Known rows, with every way that one mark hangs from another
k_644{k_176{k_15 k_757{k_661} k_791{k_278}}}: +0.25; +0.80; -1.33; +3.40; +1.93; -0.82; -1.63; -1.17; +0.81; +1.98; +0.81; +0.84; +0.44; +2.39; -1.18; +0.36; -0.64; -0.04; +1.22; +0.40; +0.43; -1.23
k_684{k_791}: -0.11; +0.06; -1.74; -2.24; +1.60; -1.51; +1.72; -0.20; +1.28; -0.57; +1.50; +0.57; -0.06; +0.26; +1.82; +0.86; +1.15; -2.29; -0.73; +0.82; -1.25; -2.44
k_757{k_176{k_15 k_644 k_791} k_661}: -0.22; -0.24; -1.92; +0.88; +0.76; -1.21; -0.09; -0.63; +1.08; -0.77; +0.42; -0.18; +0.69; +0.00; +1.14; +0.72; +0.42; -0.93; +2.15; +0.55; +0.03; +0.54
k_107{k_176}: -0.53; -0.26; -1.74; +0.23; +1.27; -1.60; +1.51; -0.42; +1.02; -1.12; +1.15; +1.78; -0.56; +0.21; +1.50; +0.92; +2.16; -2.17; -2.06; +1.09; -1.21; -1.58
k_107{k_176{k_15{k_661} k_757 k_791}}: -0.36; -0.11; -2.18; +4.78; +0.91; -1.88; -1.11; -0.89; +0.54; -0.10; +0.19; -0.07; -0.41; +1.86; +0.69; +0.58; +1.52; -1.45; -1.36; -0.32; -2.00; -2.31
k_278{k_791}: -0.69; +0.08; -2.09; -1.42; +1.35; -1.15; +2.77; -0.74; +0.92; +0.18; +0.56; +1.00; -1.45; -0.02; +1.87; +0.97; +1.36; -1.74; -1.55; +1.00; -1.15; -1.56
k_757{k_176{k_644 k_791}}: -0.48; +0.12; -1.90; +1.57; +0.88; -1.40; +1.81; -0.37; +0.85; +0.54; +0.69; -0.26; -1.51; +0.19; +1.58; +0.63; +0.64; -1.34; -0.31; +1.62; -1.14; -1.15
k_791{k_176 k_278}: -0.80; -0.41; -1.11; -3.01; +0.73; -1.83; +0.47; +0.33; +0.88; -0.81; +0.68; +3.06; +2.02; -0.22; +1.12; +0.23; +0.32; -2.12; -1.07; +1.06; -0.18; -0.51
k_757{k_176 k_661}: -0.63; -0.06; -2.06; -2.04; +1.12; -1.48; +1.48; -0.65; +1.08; -0.18; +1.16; +0.44; -1.65; -0.47; +0.37; +0.82; +1.57; -1.69; +0.88; +2.14; +0.42; -0.57
k_176{k_15 k_644 k_757{k_661} k_791{k_278}}: +0.20; -0.42; -1.58; +3.39; +0.17; -0.59; -0.71; -0.52; +0.99; +0.57; +0.19; -0.30; +2.98; +1.77; -0.75; +0.31; -1.62; -0.31; +2.90; -0.50; +0.59; +0.43
k_791{k_278}: -0.53; -0.28; -1.32; -1.75; +0.77; -1.31; +1.51; -0.42; +0.92; -0.01; +1.10; +1.51; +0.89; +0.87; +0.88; +0.49; +0.43; -1.96; -0.86; +1.23; -0.87; -1.85
k_107{k_176{k_644 k_757{k_661} k_791}}: +0.00; -0.26; -2.30; +6.09; +1.12; -0.81; +0.07; -0.37; +0.97; +1.00; +0.94; +0.64; +0.51; +1.10; -0.37; +0.73; -0.03; -0.34; +1.21; -0.01; +0.28; +0.16
k_684{k_791{k_176{k_15 k_644 k_757} k_278}}: +0.09; -0.88; -1.02; -2.56; -0.29; -1.66; +1.37; +0.94; +1.29; -2.14; +0.11; +0.07; +3.28; -0.99; +0.31; +0.30; -1.21; -1.52; +1.33; -0.88; -0.46; +1.02
k_176{k_15{k_661} k_644 k_757 k_791{k_278}}: -0.31; -0.81; -1.60; +3.26; -0.31; -1.13; -0.44; -0.60; +0.28; +0.85; -0.19; -2.13; +1.40; +1.89; -0.52; -0.01; -1.11; -0.87; +0.23; -0.82; -1.26; -2.00
k_644{k_176{k_15 k_757}}: -0.15; +0.40; -1.69; +0.90; +1.33; -1.17; +0.79; -0.93; +0.95; -0.13; -0.06; -2.99; -3.41; +0.36; -0.50; +0.53; +1.51; -1.23; -1.52; +0.80; -0.81; -2.98
k_644{k_176{k_15 k_757 k_791}}: +0.00; +0.98; -1.78; +4.00; +2.12; -1.15; -0.62; -1.07; +0.86; +1.30; +0.09; -1.65; -2.50; +1.91; +0.43; +0.53; +1.08; -0.87; -1.19; +0.62; -1.04; -3.25
k_791{k_176{k_757} k_278}: -0.53; -0.31; -1.41; -1.13; +0.49; -1.76; +1.12; +0.46; +0.97; -0.22; +0.20; +1.49; +0.74; +0.20; -0.32; +0.15; -0.04; -1.77; -0.31; +0.91; +0.12; -0.63
k_757{k_176{k_15{k_661} k_791}}: -0.79; -0.15; -1.96; +0.44; +0.93; -2.16; -0.43; -1.10; +0.44; -0.08; +0.34; -0.39; -1.05; +1.05; +2.09; +0.46; +1.81; -1.83; -0.95; +0.96; -2.08; -2.43
k_757{k_176{k_15 k_644 k_791{k_278}} k_661}: -0.12; -0.33; -1.32; -0.08; +0.46; -1.17; -0.18; -0.56; +0.94; -0.19; +0.77; +1.63; +2.82; +0.51; +0.71; +0.51; -0.89; -0.64; +2.67; +0.87; +0.02; +1.44
k_107{k_176{k_757}}: -0.35; +0.04; -2.09; +1.98; +0.84; -1.50; +2.16; -0.46; +1.05; -0.43; +0.78; +0.17; -1.84; +0.50; +0.15; +0.87; +1.67; -1.76; -1.35; +1.16; -1.25; -1.46
k_757{k_176}: -0.71; +0.02; -1.93; -2.35; +0.92; -1.80; +2.59; -0.56; +1.03; -0.43; +0.87; -0.15; -2.80; -0.32; +1.34; +0.77; +1.85; -2.20; -0.89; +2.49; -1.05; -1.64

Rows
+0.03; +0.26; -1.61; +2.31; +0.93; -1.35; -0.18; -0.68; +0.99; +0.78; +0.28; +0.92; +1.33; +2.46; +0.58; +0.45; -0.33; -1.32; +0.44; +0.68; -1.54; -1.34 -> k_176{k_15 k_757 k_791{k_278}}
-0.19; -0.85; -1.95; +0.88; -0.50; -0.93; +1.71; -0.36; +1.12; -1.65; -0.63; -4.13; -1.35; -0.27; -0.02; +0.53; +0.40; -1.61; +0.13; -0.19; -0.64; -1.41 -> k_176{k_15 k_644 k_757}
+0.20; +0.89; -1.90; +4.09; +2.26; -0.83; -1.76; -1.17; +0.91; +1.65; +0.45; -0.82; -1.70; +1.71; -0.64; +0.53; +0.67; -0.31; +0.68; +0.30; +0.48; -2.00 -> k_644{k_176{k_15 k_757{k_661} k_791}}
-0.08; +1.08; -1.36; +4.15; +2.13; -0.97; -0.04; -0.87; +0.59; +3.45; +1.07; +0.80; -1.58; +2.57; -0.93; +0.28; -0.29; -0.51; -1.10; +1.30; -0.84; -2.89 -> k_644{k_176{k_757 k_791{k_278}}}
-0.40; -0.86; -2.05; -0.75; -0.09; -0.88; +1.14; +0.08; +1.06; -1.61; -0.93; -0.74; +0.86; -1.75; -0.13; +0.60; -0.22; -0.90; +1.88; -0.96; +1.02; +2.17 -> k_278{k_791{k_176{k_15 k_644 k_757{k_661}}}}
+0.01; -0.11; -2.09; +3.83; +0.42; -0.91; +0.43; -0.35; +1.01; -0.20; -0.52; -2.51; -0.41; +1.23; +0.86; +0.44; -0.02; -1.15; +0.21; -0.30; -1.03; -1.44 -> k_176{k_15 k_644 k_757 k_791}
-0.31; -0.25; -0.93; -4.45; +1.20; -2.06; +0.75; +0.66; +1.20; -1.14; +1.46; +3.96; +3.38; -0.32; +1.83; +0.54; -0.05; -2.15; -0.21; +0.56; -0.43; -0.23 -> k_684{k_791{k_176 k_278}}
-0.23; -1.25; -1.26; -1.27; -0.54; -1.16; -0.10; +0.43; +1.11; -1.99; -0.43; +0.09; +3.23; -0.82; -1.04; +0.15; -1.28; -0.92; +2.58; -0.65; +1.55; +1.96 -> k_791{k_176{k_15 k_644 k_757{k_661}} k_278}
-0.91; -1.22; -2.11; -0.85; -0.66; -1.47; +1.42; -0.10; +0.38; -1.59; -1.37; -2.61; -0.54; -1.59; +0.13; +0.31; +0.24; -1.24; -0.76; -1.57; -0.23; -0.29 -> k_278{k_791{k_176{k_15{k_661} k_644 k_757}}}
-0.64; -0.64; -0.87; -3.87; +0.40; -1.97; -0.20; +0.19; +1.03; -2.45; +0.07; +2.62; +3.07; -0.42; +1.85; +0.35; +0.48; -2.20; -0.35; +0.40; -0.47; +0.22 -> k_791{k_176{k_15} k_278}
-0.37; +0.37; -1.86; +4.45; +1.76; -1.37; -1.57; -1.40; +0.24; +1.55; +0.01; -2.76; -3.03; +2.04; -0.39; +0.25; +1.23; -0.89; -1.95; -0.11; -0.99; -4.39 -> k_644{k_176{k_15{k_661} k_757 k_791}}
-0.58; -0.77; -1.24; +0.13; -0.07; -1.75; +0.05; -0.68; +0.24; +0.12; +0.35; -0.43; +1.45; +0.66; +0.79; +0.23; -0.34; -1.25; +0.02; +0.34; -1.75; -0.95 -> k_757{k_176{k_15{k_661} k_644 k_791{k_278}}}
+0.12; -0.94; -1.76; -1.47; +0.20; -1.40; +0.11; +0.61; +1.52; -2.33; -0.06; -1.04; +2.23; -1.58; -0.08; +0.54; -0.37; -1.28; +2.65; -1.22; +1.35; +1.27 -> k_684{k_791{k_176{k_15 k_644 k_757{k_661}}}}
+0.14; +0.12; -2.24; +4.60; +1.63; -1.34; -1.42; -0.80; +1.22; -0.12; +0.64; +1.81; +1.21; +1.60; +0.55; +0.94; +0.93; -0.90; +1.25; +0.32; -0.30; +0.08 -> k_107{k_176{k_15 k_757{k_661} k_791}}
-0.82; -0.40; -1.73; -3.44; +0.79; -1.81; +0.98; -0.19; +1.09; -2.34; -0.54; +1.85; +0.88; -1.34; +3.04; +0.86; +1.45; -2.08; -1.08; -0.03; -1.00; +0.48 -> k_278{k_791{k_176{k_15}}}
-0.12; -0.20; -1.27; -2.53; +0.93; -2.01; +1.32; +0.70; +1.27; -0.28; +1.05; +2.37; +1.78; +0.01; +0.14; +0.42; -0.51; -1.93; +0.58; +0.54; -0.53; -0.33 -> k_684{k_791{k_176{k_757} k_278}}
+0.11; -0.28; -1.72; +5.19; +0.89; -0.75; +0.10; -0.36; +0.82; +1.46; +1.32; +2.32; +2.54; +1.49; -1.23; +0.57; -1.27; -0.13; +1.85; +0.24; +0.28; +0.88 -> k_107{k_176{k_644 k_757{k_661} k_791{k_278}}}
-0.73; -0.28; -1.37; -0.40; +0.59; -2.09; -0.67; -1.03; +0.33; +0.49; +0.77; +1.22; +1.20; +1.46; +1.40; +0.34; +0.45; -1.60; -0.28; +1.16; -1.99; -1.62 -> k_757{k_176{k_15{k_661} k_791{k_278}}}
-0.53; -0.92; -0.84; -4.49; +0.56; -2.43; -0.98; +0.29; +0.77; -2.30; +0.75; +2.23; +4.05; -0.48; +1.44; +0.25; +0.22; -2.27; -0.37; -0.77; -0.74; -0.96 -> k_684{k_791{k_176{k_15{k_661}} k_278}}
-0.75; -1.54; -1.23; -1.10; -1.20; -1.77; +0.13; +0.26; +0.38; -1.58; -0.82; -1.94; +1.52; -0.66; -0.82; -0.18; -0.73; -1.51; -0.02; -0.96; -0.11; -0.50 -> k_791{k_176{k_15{k_661} k_644 k_757} k_278}
-0.31; -0.73; -2.07; +5.29; +0.20; -1.46; -0.40; -0.60; +0.45; -0.42; -0.12; -1.67; -0.11; +0.85; +0.52; +0.46; +0.59; -1.01; -0.99; -0.99; -1.66; -1.50 -> k_107{k_176{k_15{k_661} k_644 k_757 k_791}}
+0.19; -0.31; -1.40; +4.31; +0.27; -1.28; +0.49; -0.28; +0.91; -0.40; +0.40; +1.08; +2.51; +1.33; +0.64; +0.60; -0.69; -0.85; +0.47; -0.08; -1.71; +0.43 -> k_107{k_176{k_15 k_644 k_757 k_791{k_278}}}
-0.15; +0.09; -2.26; +4.62; +0.76; -0.75; +1.32; -0.29; +0.92; +1.29; +0.07; -2.22; -1.54; +1.37; +0.15; +0.34; -0.10; -1.06; -0.10; +0.35; -0.67; -2.20 -> k_176{k_644 k_757 k_791}
-0.44; +0.52; -1.85; +0.16; +1.30; -1.94; +0.47; -0.79; +1.08; -0.56; +0.42; +0.59; -0.72; +0.84; +2.84; +0.81; +1.57; -1.78; -0.25; +1.85; -1.75; -1.03 -> k_757{k_176{k_15 k_791}}
-0.33; -0.11; -1.75; +0.66; +0.48; -1.57; +1.22; -0.51; +0.98; -0.93; +0.11; -0.98; -0.48; +0.03; +2.21; +0.62; +0.72; -1.51; +0.28; +1.02; -1.55; -0.46 -> k_757{k_176{k_15 k_644 k_791}}
-0.11; -0.81; -2.14; +2.97; +0.38; -0.76; +1.65; -0.21; +1.05; -0.31; +0.75; -0.66; -0.39; -0.49; -1.36; +0.77; +0.38; -0.87; +0.89; +0.09; +0.96; +0.28 -> k_107{k_176{k_644 k_757{k_661}}}
+0.08; -0.86; -1.33; -1.47; +0.27; -1.27; +0.87; +0.86; +1.27; -0.38; +1.00; +1.23; +3.42; -0.68; -1.34; +0.30; -1.75; -0.95; +2.76; -0.57; +1.33; +1.46 -> k_684{k_791{k_176{k_644 k_757{k_661}} k_278}}
-0.28; +0.44; -1.23; +3.56; +1.42; -1.35; -1.54; -1.31; +0.13; +2.11; +0.32; -0.95; -0.99; +2.64; -1.07; +0.03; -0.01; -0.63; -1.26; +0.07; -1.03; -3.48 -> k_644{k_176{k_15{k_661} k_757 k_791{k_278}}}
-0.54; -0.32; -2.10; -1.96; +0.52; -1.70; +1.75; -0.11; +1.10; -1.54; -0.90; +0.25; -0.50; -1.04; +1.49; +0.79; +0.94; -1.75; -0.43; -0.14; -0.60; +0.33 -> k_278{k_791{k_176{k_15 k_757}}}
-0.31; -0.06; -1.48; +0.90; +0.80; -1.08; +0.69; -0.45; +0.77; +1.30; +1.41; +2.22; +1.72; +1.06; -0.10; +0.42; -1.01; -0.57; +2.46; +1.42; +0.21; +0.74 -> k_757{k_176{k_644 k_791{k_278}} k_661}
+0.04; -0.26; -1.15; -3.30; +0.41; -2.14; +0.65; +0.55; +1.41; -1.85; +0.44; +1.76; +2.87; -0.07; +0.68; +0.46; -0.37; -1.95; +1.00; -0.08; -0.62; +0.45 -> k_684{k_791{k_176{k_15 k_757} k_278}}
+0.11; -0.32; -1.87; -2.09; +1.00; -1.73; -0.49; +0.39; +1.61; -2.07; +0.36; +0.84; +1.84; -0.61; +0.42; +0.65; +0.38; -1.64; +2.13; -0.44; +0.97; +0.76 -> k_684{k_791{k_176{k_15 k_757{k_661}}}}
+0.14; +0.15; -1.69; +2.72; +1.07; -0.97; -1.28; -0.76; +1.06; +1.07; +0.60; +1.47; +2.43; +2.50; -0.14; +0.46; -0.77; -0.69; +2.47; +0.25; +0.13; -0.14 -> k_176{k_15 k_757{k_661} k_791{k_278}}
-0.87; -0.96; -1.90; -0.76; +0.12; -2.06; -0.44; -0.09; +0.58; -1.81; -0.84; -1.88; -0.78; -0.44; +0.09; +0.13; +1.48; -2.11; -1.08; -0.29; -0.23; -1.83 -> k_791{k_176{k_15{k_661} k_757}}
-0.34; -0.67; -1.93; -0.81; +0.57; -1.50; -0.69; -0.01; +1.27; -2.14; -0.49; +0.01; +0.83; -0.69; -0.06; +0.43; +0.88; -1.59; +1.46; -0.17; +1.40; +0.44 -> k_791{k_176{k_15 k_757{k_661}}}
-0.17; +0.42; -1.99; +2.07; +1.95; -0.72; +0.49; -0.92; +0.83; +1.69; +0.86; -1.86; -3.51; +0.71; -2.06; +0.46; +1.01; -0.60; -0.09; +1.00; +1.46; -2.63 -> k_644{k_176{k_757{k_661}}}
-0.14; -0.21; -1.62; +3.37; +0.79; -1.40; -0.12; -0.48; +1.01; -1.61; +0.34; +1.08; +1.63; +0.54; +2.35; +0.80; +0.89; -1.41; -1.01; -0.15; -1.54; -0.49 -> k_107{k_176{k_15 k_644 k_791}}
-0.07; -1.02; -0.68; -4.31; +0.07; -1.81; +0.52; +0.80; +1.22; -2.92; +0.49; +1.80; +4.77; -1.20; +1.71; +0.44; -0.84; -1.85; +0.61; -0.91; -0.30; +1.09 -> k_684{k_791{k_176{k_15 k_644} k_278}}
-0.76; -1.57; -1.93; -0.25; -0.93; -1.75; +0.26; +0.21; +0.53; -2.22; -1.20; -3.49; -0.51; -1.28; -0.26; -0.07; +0.45; -1.75; -0.77; -1.11; +0.13; -1.21 -> k_791{k_176{k_15{k_661} k_644 k_757}}
-0.06; +0.67; -0.80; +1.49; +2.21; -1.24; -1.23; -1.00; +0.65; +0.90; +0.93; +1.71; +0.89; +1.90; +1.10; +0.44; +0.16; -0.93; -1.26; +0.69; -1.35; -2.36 -> k_644{k_176{k_15 k_791{k_278}}}
